Each row was made from one small tree. The marks that hang from a mark follow it in brackets, in the order of their numbers. Every link used is in the known rows. Write each row's tree.
In the rows, 128 means zero.
Known rows
J_72[J_375[J_176 J_428 J_457 J_795 J_893]]: [107  84 151  76  89 128 144 129  97 147 156  84 151 133  95 124 101 134
  74  97 131 128 168]
J_72[J_375[J_176 J_457]]: [ 84  75 149  89 109 126 148 132 117 169 151 115 168 133 114  80  93 162
  55 121 164  90 149]
J_116[J_51]: [117 128 125 138 124 136 167 117 108 147 148 145 141 146 122 107 143 191
 120 152 181  70 159]
J_176[J_375[J_428 J_457 J_795 J_856]]: [107 147 172  97 105 133 134 168 168 159 120 110 136  93  81 119 145  86
 161  89  88 111 111]
J_116[J_51 J_176[J_375[J_428 J_795]]]: [126 155 189 163 125 127 156 158 154 165 165 169 131 118 111 136 140 155
 128 138 184  80 171]
J_893[J_375[J_428]]: [103 119 144 130 135 125 132 159 128 171 103 119 178 126 102 145 125 131
 105 115 142  60 115]
J_375[J_428 J_457 J_856 J_893 J_897]: [126 110 127  98  86 130 133 120  99 121 129  68 113 129  77 151 163  58
 134 105  68 115  83]
J_893[J_375[J_856]]: [113 131 138 111 139 117 138 136 137 160  93 125 171 128  97 147 120 131
 108 102 161  39 104]
J_680[J_116[J_51 J_176] J_375[J_856 J_893]]: [147 118 153 113  93 139 134 164 155  89 178 137 155 157  96 162 119 156
 169 140 144  70 146]
J_856[J_375]: [122 118 138 135 130 137 155 154 171 167 132 126 151 146 108 138 123 174
 149 137 155  29 124]
J_856[J_375[J_176 J_795 J_893]]: [141 136 129 101 119 144 164 138 147 119 148 114 117 155  92 174 118 158
 127 110 160  55 180]
J_116[J_51 J_176[J_375[J_795 J_856]]]: [134 163 185 149 127 121 159 142 160 158 158 173 126 119 107 137 137 154
 131 129 197  66 163]
J_893[J_375[J_897]]: [110 146 154 121 122 113 135 145 135 168 103 101 150 126  89 129 151 141
  91 109 146  35 106]
J_680[J_375[J_428 J_893]]: [111  94 128 108 132 150 129 164 155 143 145 112 160 154 104 125 135 139
 149 141 143  58 148]
J_116[J_51 J_176[J_375[J_428 J_856 J_897]]]: [126 154 181 168 126 123 143 165 156 165 160 165 129 120 103 141 147 137
 135 139 170  71 138]
J_680[J_116[J_51 J_176]]: [137 125 158 136  93 125 157 154 129 123 174 155 136 148 118 127 125 184
 141 161 168  82 148]
J_680[J_116[J_176] J_375[J_795 J_893 J_897]]: [158 139 177  90  76 138 139 175 179 108 172  92 118 149  77 149 156 144
 167 126 114  71 149]
J_176[J_375[J_457 J_893 J_897]]: [ 96 155 186 105  87  95 108 152 148 136 140  86  98 115  78  76 158 121
 105 110 138  50 110]
J_856[J_375[J_176]]: [118 116 123 123 140 153 162 160 162 147 144 143 144 151 110 149 111 166
 124 135 163  44 156]
J_893[J_375]: [104 130 149 120 135 114 138 140 133 166 103 122 167 130 103 126 124 152
  89 116 173  33 120]
J_176[J_375[J_457 J_856 J_893 J_897]]: [106 157 175  96  91  99 108 149 151 131 130  90 103 113  71  96 154  99
 124  96 126  57  94]
J_680[J_375[J_457 J_893 J_897]]: [106 108 149  94 104 143 136 135 153 132 144  82 134 138  88  98 162 129
 114 129 117  53 125]
J_116[J_51 J_176[J_375[J_428]]]: [113 142 185 173 131 121 145 164 151 167 168 178 138 123 117 125 131 159
 120 152 196  66 160]
J_620[J_375[J_176 J_428 J_856]]: [100 145  77  94 149 141 112 154 147 147 128 137 167 138 114 164  98  81
 137 127 127  71 148]
J_72[J_375]: [103  88 153 106 115 106 136 142 136 196 139 109 172 144 115  81 105 191
 102 129 186  54 131]
J_72[J_375[J_428 J_795 J_856 J_893 J_897]]: [143 115 148  85  86 111 131 141 123 170 134  60 144 139  75 148 135 130
 142  85 116 100 120]

Which tree is each row?
[122 121 112  65  98 139 151 101  94  85 146  95  87 141  82 139 144  76
  73 103 121  99 135] | J_375[J_176 J_457 J_856 J_893 J_897]
[141 137  95  73 121 132 144 123 108  95 147 110  83 165  86 154 143 105
 103 112 164  69 154] | J_375[J_176 J_856 J_893 J_897]
[113 166 164 108 117 111 118 178 181 164 123 116 116 117  81  98 159 122
 155 108 140  45 100] | J_176[J_375[J_856 J_897]]
[133 155 182 157 128 128 155 156 157 162 157 171 134 116 106 150 137 140
 142 130 175  85 159] | J_116[J_51 J_176[J_375[J_428 J_795 J_856]]]
[119 112 137 113 115 176 176 156 152 143 140 116 147 123  94 172 124 118
 132 109  84 112 153] | J_856[J_375[J_176 J_428 J_457 J_795]]
[117 111 134 122 102 151 145 155 131 122 152  92 124 140  83 169 134 112
 112 117  92  84 132] | J_856[J_375[J_176 J_428 J_457 J_893 J_897]]
[137 136 143 129 107 120 139 145 154 143 141  89 118 155  87 151 145 162
 142 125 145  21 117] | J_856[J_375[J_893 J_897]]
[105 103 137  95  84 178 153 170 137  82 177 131 167 137  99 119 125 157
 126 140  87 119 164] | J_680[J_116[J_51] J_375[J_176 J_457]]
[115 173 182  87  92 123 137 155 175 155 118  92 108  93  68 102 171  96
 146  83  92  87 101] | J_176[J_375[J_457 J_795 J_856 J_897]]
[146 128 128  85 113 161 142 159 166 138 131  81 137 141  73 164 169 101
 183 103  87  86 134] | J_680[J_375[J_428 J_795 J_856 J_893 J_897]]
[111 135 185 164 123 126 148 151 147 158 160 172 143 111 111 132 129 129
 119 139 168  84 139] | J_116[J_51 J_176[J_375[J_428 J_457 J_856]]]
[161 164 127  79 109 144 176 124 154 158 112  91 101 129  78 148 185 112
 172  94 105  90 119] | J_375[J_795 J_856 J_897]
[147 141 130 112 107 155 156 162 145 127 149  90 111 147  76 196 145 126
 145 104 103  84 160] | J_856[J_375[J_176 J_428 J_795 J_893 J_897]]
[111 126 137  89 123 157 159 138 118 137 101 115 167 105  84 181 122  75
  90  75  89 123 133] | J_893[J_375[J_176 J_428 J_457 J_795 J_856]]
[122 120 149  79 102 129 157 145 134 176 148  92 138 137  92 109 131 166
  91 102 149  91 164] | J_72[J_375[J_176 J_795 J_897]]
[118 172 177 113 104 125 127 193 176 173 129  98 112 107  75 112 175 118
 165 102 102  87 125] | J_176[J_375[J_428 J_795 J_897]]
[108  88 127  84 128 126 144 144 132 171 142 129 169 148 111 112  88 161
  94 115 182  75 148] | J_72[J_375[J_176 J_856]]
[111 156 172 111 117 127 130 187 174 171 130 119 129 111  89 109 148 128
 163 108 129  84 140] | J_176[J_375[J_428 J_795]]
[122 169 166  91 120 119 135 165 183 160 119 125 122 113  86 111 144 127
 165  95 148  64 130] | J_176[J_375[J_795 J_856]]
[119 143 185 169 124 109 135 155 137 149 173 167 126 132 113 132 128 158
 113 148 207  59 165] | J_116[J_51 J_176[J_375[J_428 J_893]]]
[137 186 170  86  97 102 120 156 166 136 128  88  89 121  64 123 166 114
 158  83 138  56 123] | J_176[J_375[J_795 J_856 J_893 J_897]]
[135 123 127  95  90 192 159 196 146  93 175 126 165 141  90 164 137 150
 177 126  67 146 188] | J_680[J_116[J_51] J_375[J_176 J_428 J_795]]
[109 103 105  90 115 177 162 149 115 130 134 113 125 119  89 152 152  49
 110 111  55 151 117] | J_375[J_176 J_428 J_457 J_856 J_897]
[115 149 188 166 131 113 148 151 154 163 166 180 131 126 119 112 131 173
 108 152 218  47 163] | J_116[J_51 J_176[J_375]]
